Known rows, with every way that one mark hangs from another
S[U[D] X[M P[G]]]: [ 0.02  0.05  0.05 -0.07 -0.07 -0.12  0.00 -0.09 -0.12 -0.51 -0.29  0.05
 -0.11 -0.07 -0.14  0.30  0.29  0.28  0.33 -0.46 -0.04  0.27 -0.01 -0.15
  0.27]
S[U X[D M]]: [-0.07  0.03  0.28  0.02 -0.11 -0.16  0.15 -0.01 -0.01 -0.31 -0.19 -0.05
 -0.12 -0.04 -0.39  0.31  0.42  0.20  0.15 -0.49  0.00  0.12 -0.24 -0.18
  0.36]
X[P]: [-0.09 -0.04  0.12 -0.17  0.27 -0.06 -0.05  0.06 -0.03 -0.40 -0.08 -0.19
 -0.27 -0.10 -0.29  0.23  0.02  0.03  0.00 -0.27 -0.12  0.03  0.01 -0.01
  0.26]
S[U X[D P[G[M] J]]]: [ 0.02  0.01  0.14  0.05  0.02 -0.04  0.05 -0.16 -0.06 -0.48 -0.42  0.00
 -0.24 -0.10 -0.24  0.24  0.51  0.37  0.28 -0.43 -0.04  0.22 -0.22 -0.10
  0.30]
X[D M[U] P[G J]]: [-0.03 -0.17  0.08  0.16  0.31  0.18  0.02 -0.07 -0.07 -0.59 -0.30 -0.20
 -0.23  0.00 -0.23  0.27  0.24  0.14  0.19 -0.38 -0.28  0.13 -0.17 -0.06
  0.39]
P[J]: [ 0.04 -0.11  0.07  0.05  0.27  0.02 -0.17 -0.07  0.02 -0.41 -0.28 -0.13
 -0.25 -0.18 -0.39  0.28  0.31 -0.08 -0.10 -0.42 -0.11  0.09  0.00  0.14
  0.17]
Y[D]: [-0.18 -0.01  0.05 -0.20  0.14 -0.06 -0.04  0.12 -0.01 -0.27 -0.26 -0.01
 -0.17 -0.13 -0.39  0.12  0.14  0.05  0.04 -0.42 -0.01 -0.04 -0.08  0.22
  0.21]
G[M[U[D]] S]: [ 0.16  0.22  0.12 -0.35  0.05  0.07 -0.10 -0.13  0.06 -0.51 -0.39 -0.15
 -0.09  0.03 -0.48  0.10  0.25  0.05  0.17 -0.52  0.02 -0.06 -0.33  0.22
  0.29]
X[D]: [-0.13 -0.05  0.20 -0.04  0.18 -0.02  0.02  0.03  0.06 -0.28 -0.10 -0.14
 -0.16 -0.03 -0.42  0.28  0.29  0.02  0.00 -0.40 -0.01 -0.02 -0.20  0.01
  0.32]
X[M P[G J[S] U[D]]]: [ 0.09 -0.02 -0.13  0.00  0.24  0.26 -0.01 -0.20 -0.13 -0.62 -0.37  0.05
 -0.26 -0.06 -0.10  0.36  0.10  0.15  0.35 -0.37 -0.06  0.21  0.06  0.10
  0.27]
J[M[U[D]] S[X[P]]]: [ 0.16  0.07  0.16 -0.42 -0.10  0.14  0.11  0.03 -0.09 -0.42 -0.27  0.00
 -0.35 -0.13 -0.45  0.50  0.47  0.24  0.18 -0.36  0.33  0.02 -0.15  0.00
  0.08]
X[D M P[G J]]: [-0.11 -0.08  0.10  0.18  0.39  0.09  0.03 -0.18 -0.06 -0.55 -0.22 -0.10
 -0.23 -0.05 -0.18  0.30  0.09  0.07  0.18 -0.31 -0.29  0.14 -0.09 -0.11
  0.45]
J[M[U[D]]]: [ 0.11 -0.04  0.15 -0.31  0.06  0.15 -0.06  0.02 -0.05 -0.43 -0.32 -0.11
 -0.14 -0.07 -0.50  0.42  0.49  0.07  0.00 -0.51  0.19 -0.04 -0.13  0.16
  0.13]
X[D[U] P[J]]: [-0.01 -0.11  0.23  0.11  0.36 -0.10 -0.02  0.01 -0.13 -0.43 -0.25 -0.28
 -0.11 -0.08 -0.25  0.22  0.15  0.14  0.01 -0.32 -0.07  0.10 -0.20 -0.05
  0.27]
X[D M[U] P[G[S]]]: [-0.07  0.00  0.23 -0.03  0.24  0.13  0.15 -0.09  0.02 -0.58 -0.23 -0.20
 -0.18  0.06 -0.26  0.22  0.11  0.20  0.29 -0.37 -0.19  0.04 -0.31 -0.10
  0.49]
J[M S[U X[P[G]]]]: [ 0.08  0.07  0.25 -0.33 -0.08  0.08  0.22 -0.02  0.01 -0.42 -0.26  0.09
 -0.42 -0.19 -0.25  0.57  0.53  0.42  0.32 -0.36  0.24  0.12 -0.13 -0.05
  0.09]
J[M[U[D]] S[X]]: [ 0.19  0.06  0.16 -0.39 -0.18  0.15  0.08  0.02 -0.03 -0.37 -0.31  0.05
 -0.30 -0.13 -0.51  0.54  0.61  0.20  0.14 -0.46  0.38 -0.01 -0.19  0.09
  0.03]
G[M S[U[D]]]: [ 0.13  0.32  0.16 -0.29  0.00 -0.04 -0.04 -0.19  0.06 -0.48 -0.34 -0.10
 -0.05 -0.01 -0.39  0.11  0.27  0.16  0.26 -0.53  0.06  0.05 -0.28  0.15
  0.32]
P[G J U[D]]: [ 0.11 -0.17 -0.19  0.09  0.18  0.23 -0.19 -0.18 -0.04 -0.53 -0.57  0.10
 -0.10 -0.11 -0.23  0.32  0.47  0.13  0.15 -0.58  0.07  0.23  0.06  0.29
  0.13]
J[S[X[M[U]]]]: [ 0.06  0.00  0.17 -0.20 -0.10  0.02  0.10  0.08  0.04 -0.34 -0.19 -0.03
 -0.36 -0.10 -0.39  0.41  0.31  0.06  0.15 -0.43  0.00  0.02 -0.18 -0.01
  0.15]
P[J[S[X]] U[D]]: [ 0.19  0.00 -0.09 -0.03 -0.04  0.15 -0.05 -0.14 -0.09 -0.41 -0.45  0.12
 -0.24 -0.15 -0.39  0.38  0.51  0.13  0.12 -0.49  0.29  0.19 -0.01  0.17
  0.08]

Rows
[ 0.13 -0.12  0.00 -0.10  0.27  0.22 -0.13 -0.12 -0.11 -0.63 -0.44 -0.06
 -0.25 -0.13 -0.27  0.39  0.42  0.19  0.13 -0.41  0.02  0.14  0.00  0.12
  0.15]	X[P[G J[M[U[D]]]]]
[ 0.06  0.14  0.14 -0.08 -0.06 -0.06  0.01 -0.21  0.06 -0.52 -0.41  0.09
 -0.08 -0.09 -0.25  0.29  0.40  0.25  0.32 -0.56  0.05  0.20 -0.16  0.00
  0.28]	P[G[S[U[D] X[M]]]]
[ 0.11  0.09  0.30 -0.33 -0.17  0.04  0.21  0.01  0.05 -0.30 -0.23  0.06
 -0.37 -0.19 -0.43  0.57  0.61  0.30  0.17 -0.43  0.31  0.04 -0.19  0.01
  0.06]	J[M S[U X]]
[-0.03  0.05  0.26 -0.29  0.04  0.13  0.27 -0.09  0.01 -0.38 -0.20  0.13
 -0.42 -0.15 -0.33  0.58  0.41  0.31  0.25 -0.28  0.25 -0.01 -0.20 -0.09
  0.22]	J[M S[X[D P[G]]]]
[-0.02 -0.12  0.12 -0.11  0.05 -0.01  0.02  0.02 -0.05 -0.51 -0.30 -0.03
 -0.28 -0.08 -0.24  0.31  0.21  0.15  0.18 -0.40 -0.18  0.10 -0.07 -0.11
  0.26]	S[X[M[U] P[G]]]
[ 0.05  0.09  0.28  0.03  0.14  0.00  0.11 -0.21 -0.05 -0.55 -0.32 -0.16
 -0.21 -0.07 -0.46  0.19  0.24  0.15  0.09 -0.39 -0.05  0.08 -0.30 -0.16
  0.45]	G[S[X[D M[U] P[J]]]]
[ 0.06  0.22  0.41 -0.24  0.02 -0.18  0.10 -0.16  0.06 -0.38 -0.39 -0.04
 -0.07 -0.03 -0.44  0.16  0.21  0.16  0.15 -0.45  0.07 -0.08 -0.50  0.02
  0.35]	G[M S[X[D[U]]]]
[ 0.13  0.13  0.08 -0.08  0.11  0.01 -0.02 -0.28 -0.10 -0.54 -0.46  0.00
 -0.14 -0.14 -0.40  0.18  0.27  0.17  0.07 -0.42  0.20  0.16 -0.07  0.02
  0.29]	G[S[X[P[J U[D]]]]]
[ 0.02 -0.14  0.27  0.03  0.38  0.07  0.05 -0.09 -0.10 -0.52 -0.40 -0.10
 -0.15 -0.11 -0.19  0.42  0.31  0.27  0.12 -0.35  0.01  0.09 -0.22  0.00
  0.24]	X[D[U] P[G J[M]]]
[ 0.01  0.01  0.21 -0.13 -0.10  0.04  0.18  0.05  0.03 -0.30 -0.15 -0.05
 -0.31 -0.04 -0.43  0.40  0.37  0.12  0.19 -0.41  0.05  0.00 -0.29 -0.08
  0.25]	J[S[X[D M[U]]]]
[-0.08 -0.08  0.21 -0.02  0.13  0.06  0.07  0.08  0.01 -0.37 -0.15 -0.23
 -0.13  0.05 -0.44  0.27  0.26  0.00  0.07 -0.46 -0.15 -0.04 -0.28 -0.03
  0.39]	X[D M[U]]
[ 0.03  0.08  0.22  0.02  0.15  0.03  0.13 -0.25 -0.03 -0.49 -0.40 -0.05
 -0.18 -0.11 -0.46  0.20  0.30  0.23  0.06 -0.37  0.17  0.10 -0.22 -0.07
  0.40]	G[S[X[D P[J U]]]]
[-0.03 -0.04  0.17  0.19  0.05 -0.05  0.11 -0.15 -0.08 -0.50 -0.33 -0.02
 -0.21 -0.09 -0.21  0.31  0.42  0.31  0.26 -0.42 -0.11  0.27 -0.15 -0.22
  0.37]	S[U X[D M P[G J]]]
[ 0.04 -0.02  0.05 -0.12  0.08  0.04 -0.11  0.05 -0.06 -0.44 -0.22 -0.17
 -0.08  0.02 -0.39  0.27  0.20 -0.06  0.08 -0.51 -0.11  0.03 -0.10  0.08
  0.25]	X[M[U[D]]]
[ 0.02  0.12  0.11 -0.10 -0.08 -0.19  0.01 -0.05 -0.17 -0.45 -0.19 -0.06
 -0.09 -0.08 -0.26  0.26  0.23  0.19  0.22 -0.42  0.00  0.22 -0.04 -0.19
  0.30]	S[U[D] X[M P]]
[ 0.07 -0.23 -0.07  0.10  0.24  0.24 -0.11 -0.12  0.03 -0.49 -0.53  0.06
 -0.22 -0.14 -0.24  0.32  0.44  0.13  0.09 -0.55 -0.02  0.17  0.03  0.27
  0.12]	P[G J U]
[ 0.11 -0.02  0.11  0.09  0.18  0.09 -0.08 -0.20  0.13 -0.55 -0.46 -0.06
 -0.22 -0.17 -0.26  0.26  0.50  0.22  0.19 -0.55 -0.06  0.22 -0.13  0.16
  0.18]	P[G[S[U]] J]
